Known rows, with every way that one mark hangs from another:
q109[q246]: [ 18.0  -3.8  12.5 -14.2  12.6  -1.1  23.5 -30.1  14.0  11.3  29.7 -18.0
 -18.1 -20.1   0.9   4.4  -4.3  20.9  38.3 -19.2 -29.9  15.3 -33.4]
q631[q109[q246] q308 q358 q696]: [-33.1  -6.3  12.9 -21.4   5.2 -23.8  14.7  27.9  -4.7   8.5  11.1 -24.7
   2.1  45.0 -23.3   6.8 -11.6  18.1 -15.3 -43.3  26.8 -42.0  -6.1]
q158[q437[q358 q466] q631[q696[q246 q830]]]: [ 24.3  25.1 -21.2  10.7  -5.9  12.0  -2.2  33.5  18.7   2.3 -17.9  29.2
  18.3 -40.1  11.7 -24.5  12.4 -16.9  -5.4  56.4  -6.0 -11.1  24.7]
q437[q358 q696[q631[q109] q830]]: [ 31.0   4.3  -8.5  51.1  -5.4  23.2 -17.0 -11.7  11.2 -23.7   8.9  -7.4
 -14.4   2.7  -0.3  20.2 -24.2 -46.6  26.6  20.7  -1.8  19.9   5.3]
q437[q358 q466[q631[q109[q246] q696[q830]]]]: [ 41.7  -1.9   0.1  48.1  -5.4  13.1  -7.2  10.7  30.6   5.1  -1.8  14.5
 -20.8  -3.5 -15.1  29.4  17.0 -51.5  12.1 -16.3  32.2  11.8  -1.9]
q696[q830]: [  7.5  -6.6   6.8   0.9   7.1  12.9   9.0 -37.4   7.9  -5.5  21.9  11.9
  -1.8 -34.4  20.0   6.2 -12.3  13.3  27.7  -1.1 -29.9  38.4 -22.8]
q109[q246 q631[q308 q358 q696]]: [-24.6   8.6  15.1 -55.7   7.6 -27.7   8.1  13.5 -19.5  32.0  10.8 -12.8
  -9.8  16.0  -5.5 -19.1  12.5  27.5   5.4 -46.6   3.3 -18.8  10.5]
q466[q437[q358 q696] q631[q109[q246]]]: [ 52.3 -10.8   8.2  50.8  -5.6   2.9   0.5   5.5   2.3   4.5  24.5  -8.1
 -26.6  16.0 -12.2  -0.3  -5.7 -17.8 -12.4 -19.9  11.4 -29.4 -13.3]
q158[q437[q358 q466 q696[q246 q631[q109]]]]: [ 39.2   9.2 -46.1  43.3  -5.1  13.7   2.4  16.8  12.1 -21.8 -13.2 -10.2
 -11.5  -9.5   6.6   2.7 -25.3 -37.5  17.9  57.9  -1.4 -25.9  25.1]
q696[q246[q109] q631[q358] q830]: [  0.6  13.5  -4.2   2.9 -15.9   7.7 -34.7 -48.5  14.0 -30.0 -27.4  11.4
  22.7 -35.7  17.1  -5.7  -3.8  -2.0   7.4  53.6 -12.7  68.5  12.3]
q466[q437[q358] q631[q109[q246] q696[q830]]]: [ 32.5  -0.3  21.1  52.6 -13.6  -2.3 -11.0  17.4  11.1   6.3  13.3  23.8
  13.8   3.6 -13.0  -7.7  21.8   4.3 -25.9 -16.3  38.4  -6.7  -8.3]
q631[q109[q246] q308 q358 q696[q830]]: [-33.6  -1.9  11.3  -9.3  -6.2 -17.1   3.7  25.8   5.5  -0.6   4.7  -4.4
   8.7  34.9 -17.9   2.6 -27.7   5.0 -18.6 -44.8  38.8 -25.0   5.9]
q696[q631[q109[q246]]]: [ 29.2   0.2   4.8  15.0   2.1   5.8   5.5 -20.6   0.2  -7.9  19.6 -28.6
 -18.8  -1.5 -25.1  15.8  19.6   2.0  35.2   7.1 -12.1  18.9 -26.9]
q437[q358 q466 q696[q246 q830]]: [ 28.0   3.1 -34.0  38.6  -0.1  33.4  -1.6  -8.6  47.7 -10.5 -15.6  25.5
 -17.1 -39.8  36.8  11.6 -51.9 -68.9  26.6  26.7  -8.9  22.4  22.1]
q158[q437 q631[q109[q246] q308 q358]]: [  8.8   7.1  -4.0 -37.8  -6.0 -32.8  12.3  33.1 -19.1  -8.3  14.7 -41.4
 -18.0  33.6 -35.6 -18.6  -4.2  16.5 -22.1 -13.9  -4.8 -67.2  13.6]
q246[q109[q631[q308 q358 q696]]]: [-42.8 -10.1  19.3 -34.8   5.8  -5.7 -19.3  -6.2 -26.8  21.2  29.7  -9.3
   5.6  15.4  -5.7  -3.2  22.7  31.2   1.0 -23.1 -14.4 -12.8  -5.2]
q696[q246[q109] q631 q830]: [ -0.2  11.3  -3.0  25.1 -18.9  31.9 -31.3 -47.3  20.9 -17.4 -10.7  20.6
  23.3 -51.5   9.0  -4.3   5.1  -3.4  27.3  57.3 -20.8  75.3  -4.3]
q437[q358 q466]: [ 47.9 -10.4 -18.5   9.2  24.2  10.9   9.7 -16.3  28.0 -11.1   8.9 -10.2
 -24.0 -18.2  18.0  33.3   5.7 -28.6  38.0   3.4 -21.1   7.4  -5.4]
q437[q358 q466[q631[q109[q246]]]]: [ 63.1  -8.3  -7.7  34.2   2.3   4.3   2.8  -4.8  30.4  -5.0   4.8 -13.0
 -43.9  -0.8 -18.0  37.8  19.7 -50.7  23.2 -18.3   9.3   4.0  -5.6]
q158[q437[q358]]: [ 27.4   5.0  -4.7  -6.4  10.1 -18.1  19.9  -7.8   5.0 -12.2  20.3 -17.7
   5.0 -12.1  15.5  -6.5  -4.9  35.0  21.8  18.6 -27.5 -17.8  -1.2]
q631[q109 q308 q358 q696[q246 q830]]: [-51.8   5.2   2.4  -5.7  -7.7 -11.8   1.6  25.0   8.1  -5.6 -22.7  19.5
  28.3  10.1   2.3  -5.9 -24.2   7.8 -34.6  -2.6  27.4  -5.6  21.3]
q246[q109]: [ -4.2 -21.2  16.7   1.2   9.3  17.5  -5.5 -44.5   3.0   3.0  47.1 -14.8
  -2.7 -16.0  -0.5  18.7   7.4  24.7  30.4   0.7 -44.2  17.4 -44.3]
q631[q308 q358 q696[q246[q109] q830]]: [-57.8   5.0   6.0 -16.0 -12.0   0.8 -17.7  -0.2   9.8   0.0 -19.8  22.8
  42.9  -4.1  15.6 -13.9 -22.4  16.2 -21.3   7.9  13.1  13.3  14.7]

Rows:
[ -2.8   2.4 -16.4  -2.7  -3.6   9.1  -1.9   2.3   1.1   4.6 -50.8  32.1
   5.1 -14.1  22.0  -3.3   4.5 -25.0 -14.7   8.0  18.9  24.6  15.3]	q437[q466[q631[q308 q358 q696[q246 q830]]]]
[-43.2  17.1   4.4 -41.1  -1.4 -16.7  -3.2   9.5 -10.3  18.2 -19.2  28.5
  15.8 -16.5  21.7 -28.3   3.4  19.2 -13.1  -6.9   0.5  13.9  34.0]	q109[q631[q308 q358 q696[q246 q830]]]
[ -8.2  16.7 -18.6   2.1 -16.6  -6.4 -13.6  -5.5   9.9 -35.3 -42.5   6.3
  14.8  -4.6   1.7  -2.2 -13.2 -15.3 -11.8  30.8  15.8  31.8  36.4]	q696[q246 q631[q109 q308 q358] q830]
[-22.0  -3.8  15.2 -29.1   9.8  -9.0   4.4  30.6 -29.4  10.4   9.4 -18.3
  -0.8  34.9 -26.2   1.8  26.3   8.3 -28.7  -9.9  -6.8 -37.1  -8.7]	q158[q631[q109 q308 q358 q696]]
[ 18.6  -0.8 -12.6 -10.3  13.8  15.3  16.4  24.1 -26.8  19.2  18.1   0.6
   0.8 -16.7  -1.0 -15.3  31.4  16.0   4.7  33.5 -29.6 -37.6 -22.0]	q158[q437[q466] q631[q696]]
[ 10.8   3.7 -10.3 -32.4  10.9  -7.4   0.0 -21.4 -25.6 -21.6 -21.1 -30.2
  -0.2  15.4   8.4   2.1  10.8  11.8  15.2  14.2 -12.9  15.3   4.5]	q696[q631[q308 q358]]
[-22.1   9.7  20.5   4.8  -9.4  30.4 -18.4  -7.7   7.5  23.0  11.4  30.5
  22.7 -43.2  -1.9 -15.7  25.3   5.9  -1.4  37.4 -31.8  33.0 -21.3]	q158[q631[q696[q246[q109] q830]]]
[-50.1   0.4   4.1 -16.9   5.1 -19.9  14.5  27.4  -1.8   3.8 -16.1  -0.5
  23.9  20.2  -3.0  -0.3  -7.9  20.3 -31.8  -2.0  15.3 -22.0   9.3]	q631[q109 q308 q358 q696[q246]]
[-43.9  -6.6  18.4 -24.9  -4.4  -1.2 -29.4  -8.6 -18.5  12.6  24.6   7.2
  11.3   6.6  -1.9  -6.7   8.5  20.0  -1.5 -24.7  -3.9   1.4   4.0]	q246[q109[q631[q308 q358 q696[q830]]]]
[-32.0  -8.4  13.8   1.8   2.0   2.5  17.9  30.0   2.3  22.9  30.3 -15.2
   3.5  27.3 -32.0   8.1  -1.6  17.5   6.1 -39.2  17.5 -35.7 -23.3]	q631[q109[q246] q308 q696]
[ -6.9  -9.6   2.4 -27.4   4.2 -28.4  16.0   6.2   4.9 -11.1  12.5 -37.6
 -21.0  37.9 -22.4  13.9 -23.6   4.8  -4.8 -47.3  10.4 -33.8   2.3]	q631[q109[q246] q308 q358]
[ 24.7   0.8 -11.6  25.6  -1.5  21.6  -9.0  10.5  13.7   3.6 -23.7  22.1
  -4.3  -3.6  10.1  17.3  17.9 -42.9  11.0  -6.4  23.1  14.6  11.7]	q437[q358 q466[q631[q308 q696[q830]]]]
[ 10.4 -19.6  -5.1  25.9 -11.1  -0.6 -10.1   7.5 -30.1 -14.1  -0.3   9.3
 -11.7  33.9   3.3 -10.7 -30.3 -10.9 -47.5 -24.1  22.3 -30.4   7.0]	q466[q437[q696[q830]] q631[q109 q308 q358]]
[-10.8   0.4   6.3   9.0  -4.0   8.2   8.4  13.7 -20.0  24.5 -19.8  32.9
  36.8 -13.1  16.7 -35.4  31.2  39.1 -31.7  16.9   7.2  -3.1 -10.2]	q466[q437 q631[q308 q696[q246]]]
[ -0.7   5.0   5.6 -59.6   6.6 -32.1   9.4  -6.6  -9.8  13.9  13.9 -24.3
 -28.7   8.8  -4.0 -12.6   2.4  15.7  17.4 -50.5 -12.3 -10.3  16.9]	q109[q246 q631[q308 q358]]
[  7.7  -3.9 -10.0  -4.3  -4.3  -4.1   5.3  -2.7 -25.7   1.9 -30.5  11.5
   2.4   6.1  28.0 -32.5 -18.7   7.5 -40.9   7.9  -0.8 -14.8  11.6]	q466[q437[q696[q246]] q631[q308 q358]]
[-20.4  -9.0  18.4  -8.4   3.1 -16.6   6.7  10.9 -32.1  10.3  -9.6  -7.1
  -2.7  37.4 -14.3   9.4  25.4  13.9 -28.3 -21.7  15.3 -12.4 -11.4]	q466[q631[q109 q308 q358 q696]]
[-45.5   5.9   3.7 -14.2   6.0  10.4  19.9  10.9   2.7  25.2 -11.0  15.5
  31.9 -15.2  14.9 -15.1   3.5  29.9   4.1  12.8  -8.9   4.5  -8.1]	q631[q308 q696[q246]]
[  5.4  -3.3  -8.4 -13.6   6.0 -12.1  -2.6  -7.2 -22.2 -27.7  -9.4 -35.1
  -6.3  32.6 -13.4  17.0  10.8   1.5   1.5   4.5   1.3  -2.2   4.6]	q696[q631[q109 q308 q358]]
[ 35.5 -17.5 -18.8  36.2   0.5  44.5  -0.4 -27.3  -5.1   6.5   0.7  21.4
 -39.9 -24.4  21.4  15.8 -23.0 -54.7  25.6   0.4 -16.4  29.0 -19.7]	q437[q466[q631] q696[q830]]
[ 28.8   1.9   3.2  -6.6   6.2 -18.4   2.3 -21.2  -6.3 -19.8   2.1 -37.7
 -19.2  15.1 -18.1  15.0  10.9   1.7  14.9   4.4  -2.6  13.4  -9.6]	q696[q631[q109[q246] q358]]
[-33.1   3.9  11.4   3.2  -0.5 -14.4   4.6   3.6  12.4  -3.8 -11.2  24.7
  23.7 -12.0   9.3  -1.0 -13.8  14.6 -27.2  14.0  10.4  14.4   3.1]	q631[q109 q358 q696[q246 q830]]
